Each row comes from the steps of one path. Every step used is in the known rows, and no mark comes twice. Write the path behind each row, first mark first.
Known rows
m c k y: [ -2.2 -11.0  -0.8   8.5 -25.4   4.3 -24.3 -15.7  23.1   6.1 -16.9  13.5
  22.6  15.6 -13.3  15.8  10.9  35.3   8.9  -2.5]
h c k y l: [-15.7  -6.8  -2.5  -6.2  -3.7   5.6   3.9 -15.4   5.2  12.4 -12.8   8.9
   6.0  10.4 -16.3  12.5  17.6  17.6  -7.8   4.9]
y h c k t l: [-18.6  -1.7  14.1  -4.7 -23.7  -5.5  14.3 -19.6   3.2  -6.2  -9.9  13.3
 -51.7  19.5  11.6   6.2  19.5  51.4 -16.0  26.4]
l y m c k: [-15.6  -6.0 -12.1  16.7 -10.9  12.8 -19.5  -9.3  -1.1   0.2  -7.5  16.2
  13.9  -7.8   1.2  12.8  10.0   8.5  12.1 -15.3]
t l: [ -1.2  -0.7  12.0   2.9 -28.0   9.6  16.4  -8.2   8.2   2.2 -12.1   5.4
 -11.3  27.7  -7.6   4.0  -2.4  -9.5  -6.3  15.7]
t l y: [ -6.5  -3.4   1.0   3.0 -32.6  14.6  12.9  -7.0  -3.6   2.6 -11.8   7.3
 -27.8  15.4   9.6   7.7  -2.1 -20.5   1.2   7.7]
l y m c k t: [-13.3  -4.8  -7.8   9.0 -13.8   8.5 -25.4 -11.9  -3.5  -2.7 -10.4  22.4
   3.8 -25.7  10.7  10.3   9.8  17.7   8.2 -15.2]
u m c l y v: [ -3.5 -10.4   5.2  24.1 -19.2  11.9   5.9 -13.0  -0.9  -9.9  -1.0  17.7
  34.4   0.1   7.8   8.4  18.2  -9.0   5.9 -14.8]
c l: [ -6.1   0.8   8.1   6.1 -21.8   6.1  31.2  -7.4 -12.8   0.3  -8.5  12.3
   2.6   9.9 -15.8  16.8   4.4  -4.4  -4.7  -8.0]
h c l y: [-17.2  -3.3  -3.6   7.1 -13.1  12.0  34.4 -15.4 -21.6   9.4  -0.2  13.1
 -15.6  -6.7  -2.9  21.1   9.1 -26.1   0.9  -5.4]
m c l: [ -1.6  -3.9   8.8  17.6 -20.1  15.7  11.3 -14.8   2.4   4.4  -7.1  13.0
  39.3  10.1 -24.9  12.0   7.9   4.6  -0.7 -10.7]
y m c k t l: [-14.0  -1.1   8.9   6.1 -16.7   9.0 -23.1 -12.3  16.6  -6.1  -9.6  17.9
  24.1  -8.0  -3.0  -2.3  13.0  44.1  -5.4   1.5]
k y m c: [ 10.5  -8.1   3.3   3.7 -10.6   0.1 -34.0 -16.5  13.0   8.9  -7.9  19.9
  32.6   1.9 -26.4   6.5  -1.0 -28.6   8.4 -12.1]
m c l y: [ -6.4  -6.5   0.5  17.9 -24.8  20.4   7.4 -13.4  -6.4   4.2  -6.7  15.2
  23.6  -4.1  -8.3  15.8   9.0  -5.1   4.5 -18.5]
c m: [  6.7   1.0  -0.4  10.8 -21.0   4.8  12.7  -6.8   8.8  -2.1  -3.4   6.8
 -34.2  28.7 -15.3   9.6   3.9 -20.4   3.9   0.0]
u m c k t l: [ -0.8  -8.5  15.0  16.4 -21.8   8.5 -13.9 -18.1  22.7 -13.2 -15.8  13.3
  10.3   5.6  16.8   1.9  13.0  62.8   7.3   7.8]
k t l y m c: [ -4.8  -3.0   7.2  -0.1 -24.2  11.5 -17.0 -13.6   1.7  -1.0 -10.8  20.0
  -1.5 -19.3  10.2  -2.6   3.2  -0.9  -2.9  -3.9]
k t l y: [ -3.0  -1.5   5.5  -7.2 -35.6   6.3   6.6 -10.4  -6.4  -0.9 -16.5  14.6
 -40.7  -8.6  20.0   5.9  -2.4   1.7  -5.3   6.1]
u m c l y: [  2.2 -10.2   6.4  26.6 -14.1  16.5   3.5 -16.4  -3.6  -6.5  -6.7  16.0
  20.0  -1.0   6.6  11.9   8.9  -3.9  17.4 -18.4]
t l y m c: [ -9.2  -4.0   1.9   9.9 -21.0  19.3 -10.9 -10.0   4.0   1.9  -4.6  13.8
  12.1   0.8  -1.0  -0.2   2.3 -21.4   3.3  -2.1]
u m c l: [  6.3  -7.8  14.7  26.6 -12.4  13.4   5.4 -17.6   4.6  -7.0  -5.9  14.2
  35.3   9.3  -8.9   9.9   9.0   5.1  12.7 -11.2]
h c k: [-16.3  -4.3  -5.7   9.2  -6.6   4.2  19.3 -14.8   2.3   7.0  -5.4   8.5
 -13.8  17.9  -8.5  20.8  12.6  21.6  -0.2  14.8]
y m c l: [ -6.3  -0.6   7.4  16.4  -7.4  12.7  -6.2 -11.8  -2.7   1.8  -1.0  19.2
  48.6  -5.5 -28.0   6.4   8.4 -11.9  -0.9 -17.9]

Which path is each row?
[-21.8  -4.6  -2.0  10.0 -24.0  19.0 -12.3  -7.2   9.8  -3.1  -7.5  12.4
   8.3  -0.7   8.5   1.9  11.2  19.3   3.7  -1.0]
t l y m c k
[-12.2  -2.5  -1.3   6.6 -26.4  11.2  28.5  -6.4 -22.7  -0.6  -8.8  14.8
 -17.7  -5.1   2.8  20.0   4.8 -18.8   3.0 -16.0]
c l y
[-15.4  -0.1  -3.4   6.8 -16.7  10.0  15.9  -4.1 -26.9  -1.7  -3.2  19.7
  -3.5 -19.0  -1.8  14.9   4.8 -25.6   4.2 -23.9]
c l y m
[-18.5  -6.7  -6.1   7.7 -17.5   1.2  14.8 -16.3 -12.5  -0.2  -8.6  12.2
 -54.6  13.2  14.1  20.7  16.8   9.1   1.5   7.4]
l y h c k
[-10.7  -1.1  -0.5   2.1 -20.8  12.4   2.9  -4.3  -6.5  -1.1  -6.6  12.7
 -16.6   1.1   5.4   3.0  -2.1 -29.5   0.5   0.1]
t l y m
[-10.5  -1.0  14.3   6.2 -14.0  -0.3  33.7 -19.1 -14.6   1.4  -1.9  14.8
 -25.1  19.2 -14.7  14.8  14.7  -7.3 -12.2   7.7]
y h c l
[-24.3  -0.5  -0.9  -6.5 -27.5   4.1  -5.1  -5.2  -1.8 -10.4 -15.2  17.2
 -35.5 -14.7  25.6   5.4  10.1  42.6  -2.0   2.1]
c k t l y m
[-11.7  -2.7   6.4   4.7 -29.9   4.1  26.4  -9.6 -25.3  -5.8 -10.2  16.8
 -35.4   4.5   6.0  17.7  10.5  -6.3  -2.4 -12.7]
c l y h
[  0.5  -3.3  10.4   8.3  -8.1  -4.0  20.1 -21.7  -6.5   6.4  -5.3  11.3
 -31.1  32.8 -14.5  14.8   7.0 -17.8  -8.3  17.0]
y h c
[-13.9  -3.8   1.5   1.2 -37.2   8.9  17.8  -2.4  -0.3  -1.2  -5.9   9.4
 -13.0  16.8  11.6   2.5   8.5 -24.1 -11.8  12.3]
t l y v
[  4.0  -2.9   3.2  18.3  -1.5   8.6 -20.8 -13.5   5.4   5.5  -3.8  15.1
  42.8   7.6 -28.5   5.6   1.2 -25.1   2.8  -7.0]
y m c
[-25.1  -4.1  -3.0  -3.4 -22.0   7.4  12.9 -15.8  -2.4   2.4  -8.8  13.2
 -41.9 -10.1  22.4  12.4  14.3  34.0  -5.0  16.1]
h c k t l y
[-10.8  -2.9  -0.9  18.0  -5.1   8.4 -20.8 -11.3  11.3  -0.9  -7.0  15.0
  38.6   7.3 -18.2   8.5  11.0  18.1   4.2  -5.7]
y m c k
[ -7.3  -5.5  -8.7   7.2 -23.9   1.7  13.3  -4.3  -9.7   3.0  -6.3  13.1
 -11.0  10.9   5.7  14.0   8.3 -40.0  -5.0  -0.4]
l y v
[-20.5  -1.0  -5.3   6.4  -2.4  11.6  23.8 -13.1 -24.2   6.8   5.5  17.6
  -5.9 -18.5  -6.6  16.1  11.0 -34.9   0.5 -11.6]
h c l y m
[ -0.2 -14.8   3.7  16.6 -18.9  -2.3 -21.8 -15.2  28.1  -8.1 -10.0  16.3
  32.4  16.7   5.4   7.0  19.7  32.7   9.8  -0.8]
u m c k y v
[ -6.1  -3.8  -2.8   9.3 -18.5   2.7  16.5 -16.2  -9.0   1.1   0.2  11.7
 -68.7  19.9   5.3  13.3  13.3 -32.6   1.9   2.8]
l y h c m
[ -4.4  -9.9   3.3   3.6 -16.9  12.9 -24.8 -14.8  19.3   6.3 -19.9  10.8
  46.5  13.1 -22.5   5.6  16.7  39.9  -3.8  -7.4]
m c k y l
[ -6.9  -3.7   9.2   1.9 -36.7   6.4  12.6  -9.8  -5.2  -4.5 -12.9  10.4
 -47.6  23.7  12.0   4.7   3.5  -9.9  -4.1  11.0]
t l y h
[-17.3  -5.6  -2.0   0.4 -21.3  -3.2   8.7 -18.7 -14.8  -2.0 -12.8  18.1
 -63.7  -4.3  23.0  18.2  17.0  24.9  -2.3   6.3]
l y h c k t
[ -5.8  -2.0  -9.6   9.0  -8.0   6.0  -3.2  -6.7 -17.2   4.0  -6.7  16.8
 -13.3  -6.5  -0.7  13.6  -4.7 -45.6   9.6 -12.7]
l y m
[-24.8  -5.0   2.2   1.6 -30.3   7.5  19.2 -13.3  -0.4  -4.2  -9.0   9.5
 -54.6  19.5  19.7   9.2  17.2  25.7  -5.9  19.7]
t l y h c k
[  6.2 -14.3   4.1  18.0 -16.1   1.8 -25.5 -19.0  23.5  -5.8 -13.6  14.5
  18.3  14.6   1.7  11.4  10.3  38.0  20.8  -4.1]
u m c k y
[-21.2  -2.8   6.7  -5.9 -41.1  -1.4   3.5 -10.0  -1.9 -13.5 -21.2  15.1
 -63.9   4.2  30.8   7.8  14.9  61.4  -8.5  11.6]
c k t l y h
[ -1.8  -5.5  -7.6  17.3  -7.1  13.9 -18.9 -11.8  -5.1   5.3  -4.8  17.5
  19.6  -6.0  -6.3  10.3   0.5 -36.2  11.4 -15.8]
l y m c
[-16.7  -6.0  -6.6  -2.7  -3.1  -4.0  -7.8 -15.8   6.3   6.8  -4.6  16.8
  -7.5  -0.8  -9.2  15.5  11.0   7.2   5.4   5.7]
h c k y m
